Each row was made from one small tree. Brackets hold a mark, then the marks that hang from it, in alphabetical order. Every link used is in the known rows. Write each row's tree.
(in the rows, 128 means zero)
Known rows:
(R V Y): [ 96 113 150 142 102 153 122 111 136 130 163 156 113 180 135 139 137 153
  92 160 134 162]
(E F (R V (Y D))): [ 85  81 170 118  59 115 139 127 115 137 178 146  87 166 124  84 142 116
  88 180 132 153]
(F (E R)): [113 130 143 138 121 116 148 151 124 126  98 111 118 143 113 115  90 107
 127 146  97 116]
(R V): [111 129 158 135 133 149 136 131 127 145 152 143 121 148 131 117 118 140
 126 143 129 154]
(Q (F (E (R M Y)))): [ 49 109 108 165  65 119 143 143 140 120 113 142  85 167  91 136 132 101
 103 204  81 180]
(R M): [108 120 113 132 113 121 115 128 149 126 146 136 121 145 124 122 125 120
 106 151 137 158]
(E (R M)): [125 107 135 126 119 107 138 121 132 122 136 130 105 156 120 105  87 110
  95 143 127 159]
(Q (F E)): [ 66 143 110 163 106 137 146 172 129 137  87 124 119 106  95 138 159 107
 175 172  74 140]
(E R): [147 116 147 122 128 112 151 122 111 124 121 124 111 139 123 113  91 118
 114 120 121 129]
(Q (F (E R))): [ 81 130 132 161 106 120 168 165 112 134  83 121 107 118  91 123 118  99
 162 163  70 141]
(Y D R): [112 109 146 125 133 106 133 165 141 112 129 131 120 132 119 136 170 131
 111 125 134  96]
(F (E (R V))): [ 94 131 171 145 130 136 156 155 124 146 121 126 112 162 116 104  80 118
 127 160  98 144]
(F (E (R M V))): [ 77 121 157 147 116 131 144 152 142 143 139 140 102 176 112  99  76 111
 109 184 102 172]
(N M): [156 120 119 148 120 140  94 109 138 124 134 150 117 147 113 133 135 120
 102 149 113 131]
(W (V (R E M Y))): [ 45 123 133 163 104 133 122 150 141  94 143 164 104 167 122 111 147 146
  70 175 157 186]
(V (R E M (Y D))): [ 26 103 117 124  95 113 109 142 163  86 152 142  98 172 139 117 151 145
  77 194 149 168]
(E F R): [126 124 145 123  95  94 149 123 102 126 129 128 110 122 113  82  91  95
 119 121 119 123]
(R (E F) M (Y D)): [ 38  99 107 133  41  92 106 134 176 113 169 154  86 158 129 101 186 105
  92 204 149 167]
(Y R): [122 136 150 141 145 109 134 146 135 102 115 147 126 143 116 144 129 137
 105  97 127 102]
(E F (R Y)): [114 110 137 127  67  99 135 103 109 112 143 141 101 154 116 101 109 108
  83 139 123 133]
(R E M V (Y D)): [ 37  89 139 141  82 131 115 134 183 129 181 164  80 194 140 124 178 140
  87 219 154 197]

Write each row's tree:
[ 27 127 135 159  60 116 118 116 169 123 176 184  84 187 127 102 137 118
  84 194 145 199] -> (R (E F) M V Y)
[ 28 155 122 137 103  97 124 146 141  95 133 151 114 138 127  74  94 112
 111 156 134 161] -> (V (R (E F) M))
[ 71 158 147 157 113  81 144 156 147  97 109 166 108 138 111 114 136 110
 118 108 131 107] -> (Y (R (E F)))
[ 87  63 157 121  80 128 133 124 144 136 187 146  81 199 128 108 137 130
  63 202 143 188] -> (E (R M V (Y D)))
[ 71 117 127 163  79 125 155 145 119 120  93 134  96 150  95 142 136 111
 124 178  74 151] -> (Q (F (E (R Y))))
[123  70 141 111  88 113 132 119 122 119 149 122  94 160 129 125 152 128
  85 165 134 134] -> (E (R (Y D)))
[ 85  71 124 111  39  89 120 123 135 118 174 135  84 161 114  87 146  96
  69 188 137 157] -> (E F (R M (Y D)))
[ 44 114 166 151 129 109 136 174 181 120 155 170  89 179 125 122 162 134
  98 172 150 162] -> (Y D (R E M V))
[ 78 102 150 140  58 113 129 108 132 130 181 166  83 192 116  85  95 112
  64 173 131 187] -> (E F (R M V Y))
[ 17 141 114 141  73 100 106 124 148  83 148 165 102 167 128  97 112 125
  76 170 140 169] -> (V (R (E F) M Y))
[ 50 136 152 156  73 122 130 117 148 125 160 176  92 172 131 107 138 128
 107 169 139 165] -> (R (E F) V Y)
[ 95  86 138 125  79 116 130 148 139 121 124 113 102 163 119 127 148 118
  97 194 109 119] -> (F (E (R (Y D))))
[ 83 105 122 143  79 115 122 129 152 113 129 134  99 187 112 128 103 113
  70 186 106 158] -> (F (E (R M Y)))
[ 45 124 144 171  97 133 167 166 131 150 120 145  90 154  89 108 105 103
 142 205  76 196] -> (Q (F (E (R M V))))
[ 38 108 148 138  61 118 125 140 155 131 171 161  88 162 135 100 180 125
 113 200 145 161] -> (R (E F) V (Y D))
[ 91 123 136 141 134 144 127 164 112 118 142 137 131 126 113  92 126 133
 101 148 146 167] -> (W (V (R M)))
[ 63 108 151 154  84 134 130 132 152 128 151 150  94 206 118 120  92 123
  71 204 108 182] -> (F (E (R M V Y)))
[ 55 139 135 140 119 123 120 123 136  79 119 145 118 168 139 133 113 156
  90 146 135 145] -> (V (R E Y))
[ 57 106 121 130  54  98 117 136 153 114 150 145  93 143 131 108 193 114
 114 184 145 133] -> (R (E F) (Y D))
[100 116 144 145 118 153 124 145  98 103 138 140 128 142 119 119 148 155
  81 144 145 147] -> (W (V (R Y)))
[ 78  99 163 135 125 123 127 167 160 125 169 158 103 171 118 121 161 134
  92 163 142 154] -> (Y D (R M V))
[ 82 129 163 153 138 124 134 147 156 119 153 173 109 177 113 127 117 139
  82 136 135 158] -> (Y (R M V))
[ 50 140 143 159  86 120 132 154 110  95 134 162 111 133 117  87 153 128
  98 153 148 148] -> (W (V (R (E F) Y)))
[ 55 145 110 144  84  93 126 137 161 120 139 157 101 137 121  89 126  96
 123 163 137 161] -> (R (E F) M)
[ 71  74 133 126  78 143 108 129 161 138 193 151  96 187 131 125 170 143
  78 212 146 186] -> (R M V (Y D))
[ 71 150 181 168 154 118 153 155 157 113 125 175 103 174 123 135 121 147
 111 122 138 139] -> (Y (R E V))
